Every row comes from one small tree of marks. The marks that hang from a mark follow it in brackets, in alphabetical order. Every link used is in the known rows. Which tree was each row made from?
Known rows:
zagup(gazu kupibe vusuli): [-0.72 -1.82 -1.22 -0.18  5.00  2.13 -0.09 -4.72 -1.67 -3.29 -0.33 -2.63
  2.33  4.91 -3.11  0.76 -1.98  1.88  1.26 -4.20  0.12  2.51 -0.54  1.39
 -0.90]
vosi(kupibe(nofo)): [-2.25 -0.52  1.38 -1.15  1.30 -1.18 -1.54 -1.40 -3.19  2.21  0.98 -0.70
 -2.39 -0.09  0.88 -0.20 -4.86  2.60 -2.57  0.00  1.09  0.15 -1.15  0.78
 -0.41]
kupibe(vosi zagup(gazu)): [-1.10 -1.66  2.77  0.17 -0.23  0.33  0.91 -1.53 -0.01 -0.95  4.13  1.31
 -0.40  1.77 -0.45 -2.27 -2.99  0.84 -2.74 -1.31 -1.70 -1.40 -0.63  0.09
  0.59]
repugir(ropa): [-3.32  0.55  0.73  1.42  1.45  3.43  0.99 -1.43 -0.48 -0.35  1.73 -0.49
 -3.27  0.69  0.27  0.18 -3.02  3.86 -0.85 -1.77  0.32  3.04  0.44  1.94
  0.24]
kupibe(vosi): [-2.51 -1.01  2.51  0.22 -0.70  1.49 -0.62 -1.11 -0.61  0.29  2.68  0.45
 -2.29  0.03  0.05 -2.55 -2.29  2.06 -0.38  0.57 -0.13  0.46 -0.27  1.35
  0.13]
nofo(kupibe): [-3.64 -0.48  1.34  1.31  1.15  0.04 -0.50 -3.88 -3.94 -0.43  0.02 -1.66
 -1.77  0.62  0.22 -0.55 -3.33  2.23 -1.36 -0.30  0.03 -0.51  2.19  1.07
  0.28]
nofo(kupibe(vosi zagup)): [-2.82 -1.52  2.04  0.96 -0.60 -0.80  0.94 -2.42 -2.10 -0.43  0.23  1.50
 -2.54  0.86  2.25 -2.29 -1.77  1.38 -3.74  1.05 -1.47 -4.68  1.62  0.06
  0.42]
nofo(kupibe(vosi zagup(gazu vusuli(lisop)))): [ 0.15  0.07 -1.55  0.92  3.86 -2.12 -0.01 -4.64 -0.78 -2.87 -0.28  0.16
  1.43  1.84 -0.54 -0.72  0.42  2.07 -4.66 -3.40 -1.46 -1.96  0.35  0.18
  0.63]
gazu(zagup(vusuli)): [-1.73  0.08 -1.16  1.28  5.00  5.22  2.06 -3.62 -5.71 -0.86 -1.74 -1.76
 -2.17  0.74 -1.21 -0.80 -3.30  3.55 -1.26 -0.49  0.38  2.93 -0.32  2.50
 -2.37]
nofo(kupibe(vosi)): [-3.26 -1.00  2.21  1.01  0.06 -1.19 -2.20 -2.84 -2.41 -0.43  0.59  0.34
 -2.28  0.72  0.98 -2.27 -0.69  1.94 -0.41  0.32 -0.11 -2.37  1.73  0.64
  0.50]
ropa(pabe): [-2.16  0.30  0.94 -0.17  0.54  2.37  3.67 -1.95 -3.75  0.80  3.55 -1.00
 -1.14 -0.18 -0.38 -0.37 -3.84  1.26  1.95 -2.40 -1.00  3.37 -1.32  2.90
 -0.67]
kupibe(vosi(figoka) zagup(gazu vusuli)): [-0.21 -0.02  3.73  0.10  4.35 -1.65  2.23 -2.97 -1.12 -1.65  2.25  0.80
  1.05  3.18 -0.42 -1.68 -0.83  0.44 -0.23 -2.95  0.20  0.29 -0.88  2.34
  0.02]
nofo(kupibe(vosi zagup(gazu))): [-1.72 -1.51  2.57  0.73  0.50 -2.27 -0.66 -3.44 -1.93 -1.33  1.60  1.11
 -0.36  2.37  0.55 -1.99 -1.62  0.58 -2.88 -1.59 -1.88 -4.12  1.34 -0.33
  0.89]
figoka(vosi(kupibe(nofo))): [-1.26 -1.06  4.74 -1.34  1.73 -1.12 -2.58 -0.85  0.56  3.40  2.30  0.14
 -1.33  0.63  0.51 -0.61 -5.16  2.45 -2.36 -0.30  1.88  0.27 -0.68  1.30
  0.26]
vosi(figoka kupibe(zagup(gazu vusuli))): [-0.74  1.76  2.43 -0.02  5.91 -4.11  3.07 -4.85 -4.19  0.46  0.99 -0.72
  1.69  3.06 -1.23 -0.23 -4.06  0.87 -1.46 -4.10  1.91  0.73  0.13  2.18
 -0.86]
vosi(kupibe(nofo zagup(gazu))): [-0.65 -1.08  1.54 -1.20  1.76 -2.67 -0.29 -2.11 -2.81  1.11  2.00 -0.05
 -0.39  1.69  0.25 -0.24 -5.64  1.10 -5.00 -1.92 -0.29 -1.82 -1.44 -0.27
  0.08]
vosi(kupibe(zagup(gazu))): [-1.48  0.00  1.30  0.01  1.35 -2.29  1.68 -3.50 -3.03  1.04  2.63 -0.23
  0.28  1.55 -1.48 -1.02 -6.12  1.27 -3.65 -2.33 -0.25 -0.81  0.48  0.18
 -0.26]
zagup(kupibe(nofo) vusuli(lisop pabe)): [ 0.38 -0.05 -3.28 -1.52  5.90  3.39 -0.22 -3.54  0.75 -1.20 -1.20 -3.54
  1.35  0.59 -0.46  2.40  0.59  2.80  1.08 -2.70 -0.41  2.98 -2.55  0.48
 -1.29]
gazu(zagup): [-2.85 -0.31  0.64  1.03  1.91  5.40  0.97 -2.52 -5.82  1.29 -0.27 -1.67
 -2.87 -0.25 -1.45 -1.43 -4.69  4.23 -2.09  0.82  0.08  1.97  0.28  1.82
 -2.13]
vosi(figoka): [-2.99  0.83  4.64  0.38  1.98  0.92  1.01 -2.30 -3.51  1.45  2.02 -2.23
 -1.12  0.70 -0.85 -0.84 -3.69  2.65  0.07 -0.47  1.76  2.84  0.58  3.12
 -0.70]
zagup(gazu kupibe(vosi) vusuli(lisop pabe)): [ 1.33  0.85 -2.05 -1.18  4.99  1.09 -1.18 -4.76  1.86 -2.35  1.14 -2.22
  3.62  2.07 -3.05  0.25  2.86  1.84  3.87 -5.34  0.18  2.37 -1.52  0.35
 -1.03]
gazu(zagup(kupibe(nofo vosi(figoka)) vusuli)): [-0.38 -1.69  1.68 -1.63  6.10  3.29 -1.23 -1.34 -4.83  0.09 -4.01 -0.70
 -1.69  3.89  0.23 -0.68  1.23  3.57  0.86  0.38  1.73 -0.48 -2.11  2.88
 -3.41]

Write each row's tree:
[-0.43  1.31 -0.14  0.74  5.22  1.07  1.01 -5.27 -0.67 -2.33  3.21 -2.47
  2.16  0.97 -1.94  0.68 -1.61 -0.51  5.03 -5.35  0.04  4.34 -1.02  0.77
 -0.09] => zagup(gazu vusuli(pabe))
[-0.02  0.52  2.89 -1.19  6.14 -4.50  1.15 -3.05 -3.66  0.20  0.40 -0.39
  0.99  3.35  0.34  0.37 -3.67  0.69 -2.45 -3.48  1.59 -0.20 -1.68  1.76
 -0.79] => vosi(figoka kupibe(nofo zagup(gazu vusuli)))
[-3.14  0.64  5.32  0.41  1.57 -2.69 -2.10 -3.01 -3.76  0.84  0.64 -0.26
 -1.72  1.22  0.78 -2.12 -0.11  1.95  0.82 -0.07  1.46 -1.73  2.20  2.38
 -0.32] => nofo(kupibe(vosi(figoka)))
[-0.49 -0.68  4.80 -0.46  1.82 -1.98  0.76 -3.05  1.08  2.11  4.01  0.80
  1.39  2.18 -1.78 -1.14 -6.49  1.32 -3.53 -2.66  0.80 -0.58  0.81  0.44
  0.53] => figoka(vosi(kupibe(zagup(gazu))))
[ 0.74  0.86 -3.43 -0.53  5.57  5.55  0.41 -4.07 -2.16 -0.33 -2.43 -1.98
  0.23  0.36 -2.09 -0.54  2.62  3.96  2.21 -1.66  0.37  1.54 -1.00  0.90
 -3.60] => gazu(zagup(kupibe(vosi) vusuli(lisop pabe)))
[-0.27  1.99  2.09 -1.19  5.94 -3.11  3.50 -2.93 -2.83  1.69  0.40 -0.79
 -0.29  0.23  2.32  0.78 -2.00 -0.51  1.15 -2.21  1.37  0.16 -1.53  1.45
 -1.30] => vosi(figoka kupibe(nofo zagup(vusuli(pabe))))
[-0.19  2.86 -3.21  0.86  6.22  5.49  2.26 -4.78 -3.38  0.09 -0.94 -3.28
 -0.07 -2.13 -2.13  0.54 -1.07  3.89  0.32 -2.06  0.70  4.56 -0.73  1.40
 -2.81] => gazu(zagup(vusuli(lisop pabe)))
[-2.18 -0.72  3.64 -0.84  2.59  3.69 -0.38 -1.91 -5.60  2.04 -1.70 -1.13
 -2.09  2.81 -1.62 -2.35 -0.09  4.64  1.06  1.10  1.87 -0.48  0.52  2.86
 -3.40] => gazu(zagup(kupibe(vosi(figoka))))
[ 0.45 -1.01  3.95 -1.02  4.66 -2.25  0.42 -1.24 -0.61 -1.63  1.49  1.05
  0.38  3.27  1.20 -0.89 -0.68  0.15 -1.55 -2.59 -0.24 -0.80 -2.95  1.82
  0.12] => kupibe(nofo vosi(figoka) zagup(gazu vusuli))
[-1.36 -2.91  2.38 -0.81 -0.80  1.17  0.57  0.85  0.15  0.23  2.01  2.03
 -3.17  0.33  2.87 -1.76 -2.62  1.41 -4.82  1.71 -2.40 -2.76 -2.24  0.19
  0.43] => kupibe(nofo vosi zagup)
[-1.58 -1.61  0.18  1.35  2.53 -1.05  2.12 -3.33 -1.86 -2.52 -1.37  1.61
 -1.61  1.84  2.40 -1.65 -0.43  0.53 -2.64 -0.24 -1.79 -3.72  1.07  0.50
  0.36] => nofo(kupibe(vosi zagup(vusuli)))
[-1.79 -0.82  5.79 -1.15  1.32 -0.41 -2.30  0.21 -1.43  1.55  2.33 -0.02
 -2.43  0.66  1.56 -1.82 -1.15  2.10  0.07  0.72  1.21  0.24 -1.74  2.48
 -0.25] => kupibe(nofo vosi(figoka))
[-0.11 -0.29  2.50 -2.10  5.37  0.30 -0.79 -2.02 -0.01 -0.53 -0.32 -1.36
  0.32  2.67  1.29  0.15  3.09  0.09  6.13 -1.93  1.29  0.78 -2.50  1.82
 -1.51] => zagup(kupibe(nofo vosi(figoka)) vusuli(pabe))
[-0.21 -1.36  0.82  0.59  2.77  0.15  1.98 -2.74  0.16 -2.80  2.35  1.37
  0.73  2.60 -0.29 -1.65 -1.76  0.14 -1.58 -2.75 -1.41 -0.48 -1.42  0.67
  0.53] => kupibe(vosi zagup(gazu vusuli))
[-1.34 -0.81  4.09 -0.31  0.73 -0.80  2.07 -1.93  0.73  3.27  2.77  1.01
 -0.83  0.68 -0.16 -1.33 -6.41  1.96 -4.71  0.04  0.74 -0.95  1.17  0.91
 -0.03] => figoka(vosi(kupibe(zagup)))
[-1.56 -1.35  5.57 -1.31  0.55 -0.59  0.97  0.66 -1.39  1.32  2.00  1.26
 -2.59  1.07  2.74 -1.92 -1.96  1.48 -3.23  1.30 -0.47 -1.90 -1.73  1.70
 -0.16] => kupibe(nofo vosi(figoka) zagup)
[-1.29  0.35 -2.63  1.30  4.11  0.33  2.93 -5.09 -2.48 -2.07 -2.15 -1.28
  0.00  0.17  0.46  0.52 -2.23  3.27 -6.36 -1.28 -1.29 -0.74  1.24  0.82
 -0.08] => nofo(kupibe(zagup(vusuli(lisop))))
[-0.95  0.30  4.87 -1.60  3.33 -4.65  0.21 -2.13 -4.10  2.29  1.98 -0.50
  0.14  2.35  0.08  0.02 -4.93  1.30 -3.59 -2.30  1.33 -1.05 -1.03  1.32
 -0.48] => vosi(figoka kupibe(nofo zagup(gazu)))
[-1.29 -1.42  0.16  0.73  1.80  1.49  3.36 -1.74  0.12 -2.03  0.96  1.69
 -1.51  1.14  1.45 -1.86 -1.83  0.90 -2.64  0.03 -1.60 -0.91 -1.05  1.15
  0.14] => kupibe(vosi zagup(vusuli))
[-1.61 -0.21  5.48  0.32  1.90 -4.42 -0.14 -3.73 -3.03 -0.22  1.55  0.55
  0.09  3.03  0.12 -1.98 -0.75  0.64 -1.64 -1.79  0.04 -3.61  1.64  1.29
  0.23] => nofo(kupibe(vosi(figoka) zagup(gazu)))
[-1.89 -1.02  1.27 -1.03  0.80 -1.22  1.23 -0.93 -2.92  2.11  0.80  0.27
 -2.37  0.26  1.96 -0.39 -5.86  2.01 -5.76  0.60 -0.49 -2.04 -1.07  0.24
 -0.29] => vosi(kupibe(nofo zagup))
[ 0.56 -1.80 -3.19 -1.49  5.15  5.09 -1.90 -1.71 -2.76 -0.96 -4.53 -1.19
 -1.37  1.93 -0.45 -0.24  1.31  5.69 -3.30 -0.04  0.10 -0.28 -2.73  1.32
 -2.75] => gazu(zagup(kupibe(nofo vosi) vusuli(lisop)))
[ 0.80  1.58  1.95 -0.19  4.74 -1.59  1.53 -3.29 -0.30 -1.23  1.76 -0.23
  2.09  1.71 -1.53 -1.04 -0.05  2.50 -2.97 -3.37  0.32  1.31 -1.20  2.01
 -0.44] => kupibe(vosi(figoka) zagup(gazu vusuli(lisop)))
[ 1.10  3.31 -2.55 -0.17  5.50 -2.24  2.75 -5.79 -0.68 -0.10  2.11 -1.76
  2.82 -0.37 -2.08  1.00 -2.57  1.14 -1.31 -5.54  0.25  2.01 -0.64 -0.17
 -0.90] => vosi(kupibe(zagup(gazu vusuli(lisop pabe))))
[ 0.06  2.07  0.37 -1.54  5.89 -2.96  1.81 -2.61 -3.07  1.64 -1.15 -1.19
 -0.05  0.25  0.95  0.68 -3.02  3.62 -6.43 -1.33  1.58  0.68 -1.63  2.25
 -1.41] => vosi(figoka kupibe(nofo zagup(vusuli(lisop))))
[-0.47 -3.58  2.06 -1.95  1.26  0.72 -4.23 -1.22  0.18 -1.08  1.26 -0.33
  0.16  4.10 -0.68 -0.74 -0.40  1.73  0.14 -1.78 -0.57 -1.27 -2.25  0.26
 -0.20] => zagup(gazu kupibe(nofo vosi))
[ 0.40  1.88 -2.49  1.14  5.96 -1.22  2.42 -6.78 -1.27 -2.63  0.57 -2.20
  2.96  0.39 -0.98  1.43 -0.26  0.45 -1.14 -5.13 -1.27  0.54  0.58 -0.45
  0.13] => nofo(kupibe(zagup(gazu vusuli(lisop pabe))))
[-2.53  1.46  4.17 -0.34  1.68 -2.41  3.18 -2.62 -4.79  3.34  1.28 -0.51
 -1.22  0.71  0.29 -1.06 -5.37  2.34 -3.25 -0.19  1.80 -0.55  1.42  2.17
 -1.19] => vosi(figoka kupibe(zagup))
[ 0.03  1.44 -4.46 -0.30  6.71  6.53  2.04 -5.23 -3.55 -0.33 -2.95 -4.10
  0.87  0.33 -2.68  0.95  0.40  4.52  1.43 -2.23  0.84  3.47 -0.56  1.27
 -3.94] => gazu(zagup(kupibe vusuli(lisop pabe)))
[ 1.19 -1.98 -1.84 -1.91  4.81  0.95 -4.15 -2.69  1.07 -2.65 -0.81 -1.29
  2.09  3.63 -1.82  0.46  1.41  3.34 -1.67 -3.59 -0.24  0.51 -3.27  0.60
 -0.80] => zagup(gazu kupibe(nofo vosi) vusuli(lisop))
[-0.75 -2.70 -2.32 -0.86  5.97  6.01  0.00 -2.47 -4.99 -1.21 -4.50 -2.16
 -1.81  3.29 -0.27  0.66 -1.75  3.87 -1.41  0.14 -0.33  0.48 -2.00  1.68
 -2.97] => gazu(zagup(kupibe(nofo) vusuli))
[-1.23 -3.45  0.72 -1.69  1.67  5.11 -2.30 -0.43 -3.76  0.90 -2.45 -0.24
 -3.22  2.30  0.41 -1.46 -0.67  4.15 -1.55  1.79 -0.24 -2.24 -1.78  1.10
 -2.50] => gazu(zagup(kupibe(nofo vosi)))
